What can hang from each mark:
dese: tufe
fafum: daleb keta
redu: sagu tedu tufe
sagu: keta redu
keta: sagu sugi
tedu: dese redu
tufe: dese redu
daleb: fafum
sugi: daleb keta

Every row comes from one small tree of marks. Brackets hold a mark, then the marks that hang from it, in alphabetical order. Every link used is in the known rows. Which tree was each row made from?
Known rows:
(sugi (daleb fafum) (keta (sagu redu))): [ 1.28  0.39  3.23 -0.69  0.51 -0.90 -0.62 -1.85  0.20 -2.65 -0.10  1.08
  0.87 -0.46 -2.70 -4.67  2.09  1.51  0.43 -0.33 -1.62 -0.82 -0.62]
(tufe dese (redu sagu tedu)): [-1.30 -3.29  1.11  0.43 -1.55  1.30  1.88  1.98 -2.57  0.00 -0.42 -1.07
  1.53  0.62 -0.57 -1.19  0.67  0.73  0.31  1.56  0.73  0.44  1.12]
(daleb fafum): [-0.61  0.05  0.83 -0.19  0.33  1.74 -2.35 -1.34  0.01 -2.80 -1.29  0.10
  0.43  1.30  0.25 -0.37 -0.99  1.86 -0.91 -0.47  0.56  1.53 -0.07]
(redu tufe): [ 0.11 -1.56 -0.64 -0.80  1.40  0.50 -1.56 -1.00 -1.98  0.52 -2.41  0.30
  1.32  0.87 -1.57 -1.46 -1.84  0.37 -1.08  0.73  2.23  0.47 -0.27]
(sagu keta (redu tedu (tufe dese))): [-0.93 -1.56 -5.70 -0.54  0.08  0.60  2.01 -1.30 -0.43  1.58 -2.27  0.68
  0.85 -2.76 -3.31 -3.56 -2.57 -0.84 -0.07  3.78  0.66 -0.45 -0.48]
(fafum keta): [ 0.27 -1.27  0.27  0.37  0.12  0.88 -1.15 -1.37 -1.49 -0.48 -1.58  0.92
  0.85  0.81 -0.24 -1.51 -0.68 -0.39 -0.51 -1.66  1.61  0.41 -1.88]
(fafum daleb): [ 0.92 -1.64  0.07  1.44  0.84  0.42 -2.39 -1.70 -2.18 -0.83 -1.78 -0.53
  1.29  0.98 -0.14 -0.72 -0.28  0.95 -0.93 -3.11  1.77  1.16 -1.61]
(tufe dese (redu (sagu (keta sugi)) tedu)): [-0.05 -1.32  0.48  1.28 -2.55 -0.08  2.03  2.22 -2.85  1.29 -0.95 -0.12
  1.25 -0.06 -0.78 -1.87  2.28 -0.13  1.35  2.20 -1.30  0.33 -1.68]
(keta (sagu (redu tedu (tufe dese)))): [-1.01 -2.43 -2.31 -1.11 -1.34 -1.07  1.41 -0.60 -2.20  1.21 -1.96 -0.88
  2.81 -1.41 -3.53 -3.11 -0.26 -1.63 -0.82  3.32  2.29 -0.51  2.43]
(dese (tufe redu)): [-0.09  0.12  2.47 -0.73 -0.96  0.71  0.69 -1.75 -0.64  2.03 -1.03 -0.40
  0.18  3.37 -0.66 -2.73 -0.55  2.53 -0.65  0.13  0.11  0.51 -0.21]
(redu (sagu keta) tedu (tufe dese)): [-0.15 -2.94 -3.12 -0.14  0.05  0.46  0.22  2.33 -2.47  1.47 -1.53 -0.38
  1.18 -1.66 -3.27 -1.21 -0.60 -0.27  0.04  3.01  0.69  0.44 -1.57]
(tufe dese (redu (sagu keta) tedu)): [-0.85 -2.29 -0.59  0.95 -1.32  1.19  2.09  1.99 -1.69  0.80 -0.52 -0.03
  0.12  0.09 -1.17 -2.11  0.97  0.57  0.73  2.03 -0.58  0.27 -1.22]
(redu sagu): [ 0.28 -1.76  2.02  1.00  0.23  0.10 -1.91  1.01 -2.66 -1.84 -1.85 -1.14
  0.98  1.98  0.35 -0.55  0.72  1.21 -1.11 -1.09  0.65  0.69  0.20]
(tufe dese (redu sagu)): [-0.61 -2.50  3.76  1.27 -0.67  0.38  1.43  0.99 -2.03  0.19 -0.69 -0.64
  0.87  0.01  0.29 -2.07  1.22  1.93  0.00  0.64 -0.13  0.91 -0.14]
(fafum daleb (keta (sagu (redu tufe)) sugi)): [ 1.97 -0.94  1.18  0.16 -0.22 -1.74 -0.31 -0.87 -2.99  1.14 -2.27  0.80
  3.36 -0.43 -3.12 -4.05  4.08 -2.09 -0.74 -1.79  1.37 -0.62 -1.45]
(sugi daleb (keta sagu)): [ 2.54 -1.17  3.54  0.00  0.38 -2.35 -1.86 -1.12 -2.62  0.06 -0.52  0.72
  1.36  0.50 -2.59 -3.30  1.59  0.45  0.80 -1.20  0.25 -0.70 -2.27]
(tedu (redu tufe)): [-0.73 -1.76  0.07 -0.84  0.80  1.27 -0.12 -1.39 -1.18  0.02 -2.52  1.03
  1.45  1.56 -1.55 -1.71 -1.72  0.34  0.58  0.79  2.53 -0.47  1.46]
(sugi daleb (keta (sagu redu))): [ 1.88 -0.64  2.74 -0.03  0.44 -2.33 -0.08 -2.19 -1.54 -0.69 -1.08  0.69
  1.19 -0.25 -2.62 -5.22  1.69  0.39  0.45 -0.62 -0.59 -1.68 -0.77]
(sugi (daleb fafum) (keta (sagu (redu tedu)))): [ 0.68 -0.47  0.66 -1.49 -0.20  0.12 -0.13 -0.85 -0.38 -2.72  0.16  0.72
  1.48  0.16 -3.50 -3.76  1.68  0.22  0.70  0.55 -0.78 -1.37  0.65]
(sagu (keta (sugi daleb)) (redu (tufe dese))): [ 1.56 -0.52 -1.30  0.81  0.46 -1.59  0.44 -2.52 -1.48  2.28 -2.48  1.48
  1.46 -4.58 -3.31 -4.43 -0.55 -0.19  1.12  2.52 -1.96 -0.39 -2.65]
(sagu keta (redu (tedu dese) tufe)): [-1.52 -1.32 -6.56 -1.57  1.17  0.48  0.81 -0.97  0.67  0.36 -2.43  1.16
  1.40 -2.06 -2.01 -3.27 -1.89 -2.41 -0.06  2.05  1.34 -0.69  0.42]
(fafum daleb (keta (sagu (redu tedu)) sugi)): [ 1.26 -1.07 -0.54  0.70 -2.35 -1.12 -0.13 -0.54 -3.36 -0.36 -1.84 -0.13
  3.52  0.80 -2.20 -2.72  3.99 -2.89 -0.20 -2.42  1.40 -0.75 -0.20]
(redu sagu (tufe dese)): [ 0.05 -3.05  1.21  0.21  0.76 -0.19 -0.46  1.28 -2.83  0.79 -1.59 -0.90
  2.07 -1.67 -1.75 -1.11 -0.33  1.10 -0.64  1.65  1.05  1.09 -0.48]
(tedu redu): [-0.86 -1.07  0.99  0.49 -0.42  0.93 -0.28 -1.98 -1.00 -1.41 -2.23  0.58
  0.87  2.20  0.32 -1.08 -1.22  0.72  0.76 -0.69  1.82 -0.21  1.44]
(redu (sagu (keta sugi)) tedu (tufe dese)): [ 0.62 -1.97 -1.92  0.17 -1.17 -0.78  0.18  2.54 -3.56  1.94 -1.89 -0.43
  2.53 -1.58 -2.81 -1.00  0.70 -0.97  0.76  3.16  0.01  0.45 -1.97]
(redu (sagu (keta sugi)) (tedu (dese tufe))): [ 0.44  0.11 -1.34 -0.64 -2.37 -1.50 -0.79  1.89 -1.74  1.48 -1.49 -1.28
  2.46  0.70 -0.82 -0.59  1.69 -0.72  0.77  0.36 -1.25  0.85 -1.12]

Write each row's tree:
[-0.47 -1.48  1.62 -1.10 -1.86  1.43  1.18  1.75 -2.01  1.02 -0.46 -1.63
  1.02  4.50 -1.44 -1.36  1.21  1.85 -0.58  0.85  0.07 -0.04  1.48] => (dese (tufe (redu sagu tedu)))
[ 1.08  0.98  3.44  0.33 -1.31 -1.43 -2.20 -1.80 -1.26 -2.60 -1.54  0.10
  1.99  0.14 -1.46 -2.99  3.45  0.42 -0.14 -0.39 -1.81  0.08  1.14] => (keta (sagu redu) (sugi (daleb fafum)))
[ 1.35 -2.11 -0.77 -2.11  0.91 -1.30  0.63 -0.59 -2.26  0.60 -0.94  0.83
  2.31 -0.29 -5.38 -4.92  0.74 -1.17  0.53  1.73  0.92 -2.51  0.50] => (sugi daleb (keta (sagu (redu tedu tufe))))
[ 2.59 -0.90  3.84  0.81 -1.60 -2.43 -2.68 -0.87 -3.88  0.38 -1.44  0.83
  2.51  0.54 -2.06 -2.13  3.51 -1.75  0.77 -2.10  0.07 -0.18 -2.03] => (fafum (keta sagu (sugi daleb)))
[-0.95 -0.24  1.65 -1.28 -0.56  0.02  0.85 -1.71  0.52  1.97 -0.81 -0.22
  1.32  1.11  0.39 -2.55 -0.50  1.04  0.12 -0.37  0.29  1.07  0.12] => (tedu (dese (tufe redu)))
[-0.91 -3.20  2.05  0.06  0.14  0.61  1.10  0.98 -2.07  0.29 -1.67 -0.06
  2.20 -0.94 -1.64 -1.47 -0.22  1.09  1.08  1.68  1.43  0.12  1.31] => (tedu (redu sagu (tufe dese)))
[-2.14 -1.54 -3.90 -0.68 -0.23  0.36  0.43 -1.58 -0.07 -1.89 -2.09 -0.29
  2.33 -0.79  0.50 -1.87 -1.66 -1.92 -0.27  0.08  1.66 -0.26  2.72] => (sagu (redu (tedu dese)))
[-0.02 -1.52 -2.90 -0.88 -0.06 -0.97 -1.01  2.76 -2.46  0.66 -2.22  0.27
  3.07 -0.88 -1.50 -0.74  1.41 -2.53  0.84  1.54  0.45  0.33 -0.90] => (redu (sagu (keta sugi)) (tedu dese) tufe)
[ 0.14 -0.73  4.17 -0.28 -0.96  0.63  0.70  0.90 -1.54  1.10 -0.77 -1.34
  0.31  3.83 -0.61 -2.35  1.63  3.10 -0.81 -0.10 -0.75  0.46  0.25] => (dese (tufe (redu sagu)))
[-1.13 -0.32 -1.69 -1.83 -2.51 -1.75  0.41 -1.29 -0.27  0.68 -1.60 -1.76
  2.83  0.91 -1.52 -2.77  0.78 -1.49 -0.84  0.41  1.07 -0.13  3.10] => (keta (sagu (redu (tedu (dese tufe)))))
[ 0.17 -0.09  2.50 -0.49 -0.92  0.54 -2.19 -0.20 -0.62 -2.06 -0.73  0.81
  1.01  1.51 -1.12 -1.58  2.34  0.02 -0.77 -1.32  1.02  1.12 -1.12] => (daleb (fafum (keta sagu)))
[ 1.31  0.38  4.12  1.05 -0.20  0.94 -1.11  1.40 -0.96 -1.66 -0.48  1.36
 -0.31  1.05 -0.91 -2.46  4.21  2.29  1.26  0.03 -3.79  0.57 -2.49] => (tufe (redu (sagu (keta (sugi (daleb fafum))))))
[-1.49 -2.59 -3.93 -0.92 -0.11  0.74  1.83 -1.40 -1.29  0.87 -2.07 -0.40
  2.32 -2.24 -2.72 -2.53 -2.89 -0.72 -0.48  3.22  1.88 -0.45  1.81] => (sagu (redu tedu (tufe dese)))
[-0.31 -0.83 -2.50 -0.97 -1.21 -0.21 -0.82  1.66 -0.60  0.95 -1.20 -1.28
  1.17  0.76 -1.23 -0.77  0.47 -0.08  0.11  0.22 -0.51  0.81 -0.80] => (redu (sagu keta) (tedu (dese tufe)))
[ 0.23 -0.68 -0.58 -0.98 -1.09 -1.42  1.23 -0.68 -1.73 -0.94 -1.21  0.02
  1.92  1.49 -2.25 -4.02  0.96 -1.03 -0.12  0.81  1.23 -1.79  0.91] => (sugi (keta (sagu (redu tedu))))
[-1.42 -2.88  1.07 -0.98  1.11  0.43 -0.05  1.22 -0.91 -0.98 -2.00  0.42
  2.71 -0.26 -0.35 -1.06  0.42 -0.59  1.13  0.05  2.01 -0.01  2.25] => (tedu dese (redu sagu tufe))
[-0.84 -1.70 -1.30 -0.14  0.83 -0.10  1.35 -2.30 -0.84  0.94 -2.31  0.03
  1.72 -2.89 -1.85 -3.48 -2.40  0.47 -0.79  2.42  1.08  0.08  0.58] => (sagu (redu (tufe dese)))
[ 0.97 -0.54  1.07 -1.56  0.94 -1.91  1.11 -0.96 -1.43  0.61 -1.75  0.85
  1.80  0.16 -3.28 -5.49  0.87 -0.17 -0.66  1.34  1.13 -1.57 -0.37] => (sugi (keta (sagu (redu tufe))))
[ 0.78 -0.65  1.28  0.33 -0.26 -0.32  0.01  1.57 -2.40  0.42 -2.79  1.27
  1.39  1.30 -1.65 -1.98  2.00  0.11  1.46  1.28 -0.27 -0.55 -0.89] => (tedu (redu (sagu (keta sugi)) tufe))
[-0.55 -2.50  1.91 -0.47  0.84  1.12 -0.11  1.26 -2.09 -0.92 -2.19  0.20
  1.64  1.97 -1.45 -1.20  0.47  0.99  0.37  0.59  1.67 -0.55  1.90] => (tedu (redu sagu tufe))
[-0.97 -2.64  0.90 -0.08 -0.81  1.87  0.81  2.11 -2.61 -1.17 -1.02 -0.78
  0.92  3.62 -0.27 -1.06  1.43  0.53 -0.41  0.43  1.04 -0.25  1.72] => (tufe (redu sagu tedu))
[ 1.96  0.38  2.71  1.15  0.00  0.06 -3.29  1.14 -1.56 -2.41 -1.17  0.54
  0.29  0.04 -1.05 -1.08  3.07  1.80  0.77 -0.54 -3.36  1.04 -2.89] => (redu (sagu (keta (sugi (daleb fafum)))))
[ 1.14 -0.67 -3.93 -0.51  0.24 -0.22 -0.16 -1.30 -2.02  0.92 -2.70  1.36
  1.52 -0.94 -3.91 -3.48 -0.32 -1.50  0.73  2.37 -0.89 -1.68 -0.77] => (sagu (keta (sugi daleb)) (redu tedu tufe))
[ 1.13  0.34  3.39  1.14 -0.71  0.86 -1.77  0.81 -0.83 -2.89 -1.18  1.44
  0.47  0.66 -1.06 -1.17  3.20  1.78  2.53 -0.41 -3.01  0.17 -1.11] => (tedu (redu (sagu (keta (sugi (daleb fafum))))))
[ 0.05 -0.16 -3.20 -0.24  1.64  0.27  0.33 -1.99 -0.02  0.46 -3.06  1.25
 -0.36 -0.50 -2.18 -4.27 -1.35  0.11 -1.16  1.80  0.25 -0.75 -1.29] => (sagu keta (redu tufe))
[-0.35  1.51 -3.88 -1.01 -2.28 -1.43  0.90 -1.74  0.19  1.53 -2.29 -0.27
  2.13 -0.51 -0.97 -2.93 -0.28 -1.41  0.60  1.12 -1.36 -0.13 -0.19] => (sagu (keta sugi) (redu (tedu (dese tufe))))
[ 0.12 -1.65 -2.36  0.57 -0.57  0.88 -1.27  1.99 -2.31 -1.16 -1.77 -0.56
  0.15  2.11 -1.06 -0.67  0.59 -0.10 -0.44  0.34  0.28  0.13 -0.94] => (redu (sagu keta) tedu)
[ 1.22  0.27  2.69  0.46 -0.15  0.38 -3.46 -1.62 -1.52 -2.20 -1.13  0.49
  1.53  0.24 -0.60 -0.51  0.61  1.33  0.64 -0.85 -1.32  1.15 -0.95] => (keta (sugi (daleb fafum)))
[-0.97 -1.07  2.63 -0.77 -1.14 -0.24  0.13  0.32 -0.29 -0.26 -1.32 -0.97
  2.16  1.34  0.28 -0.91  0.75  1.25  1.22 -1.08  0.16  0.54  2.03] => (tedu (dese tufe) (redu sagu))
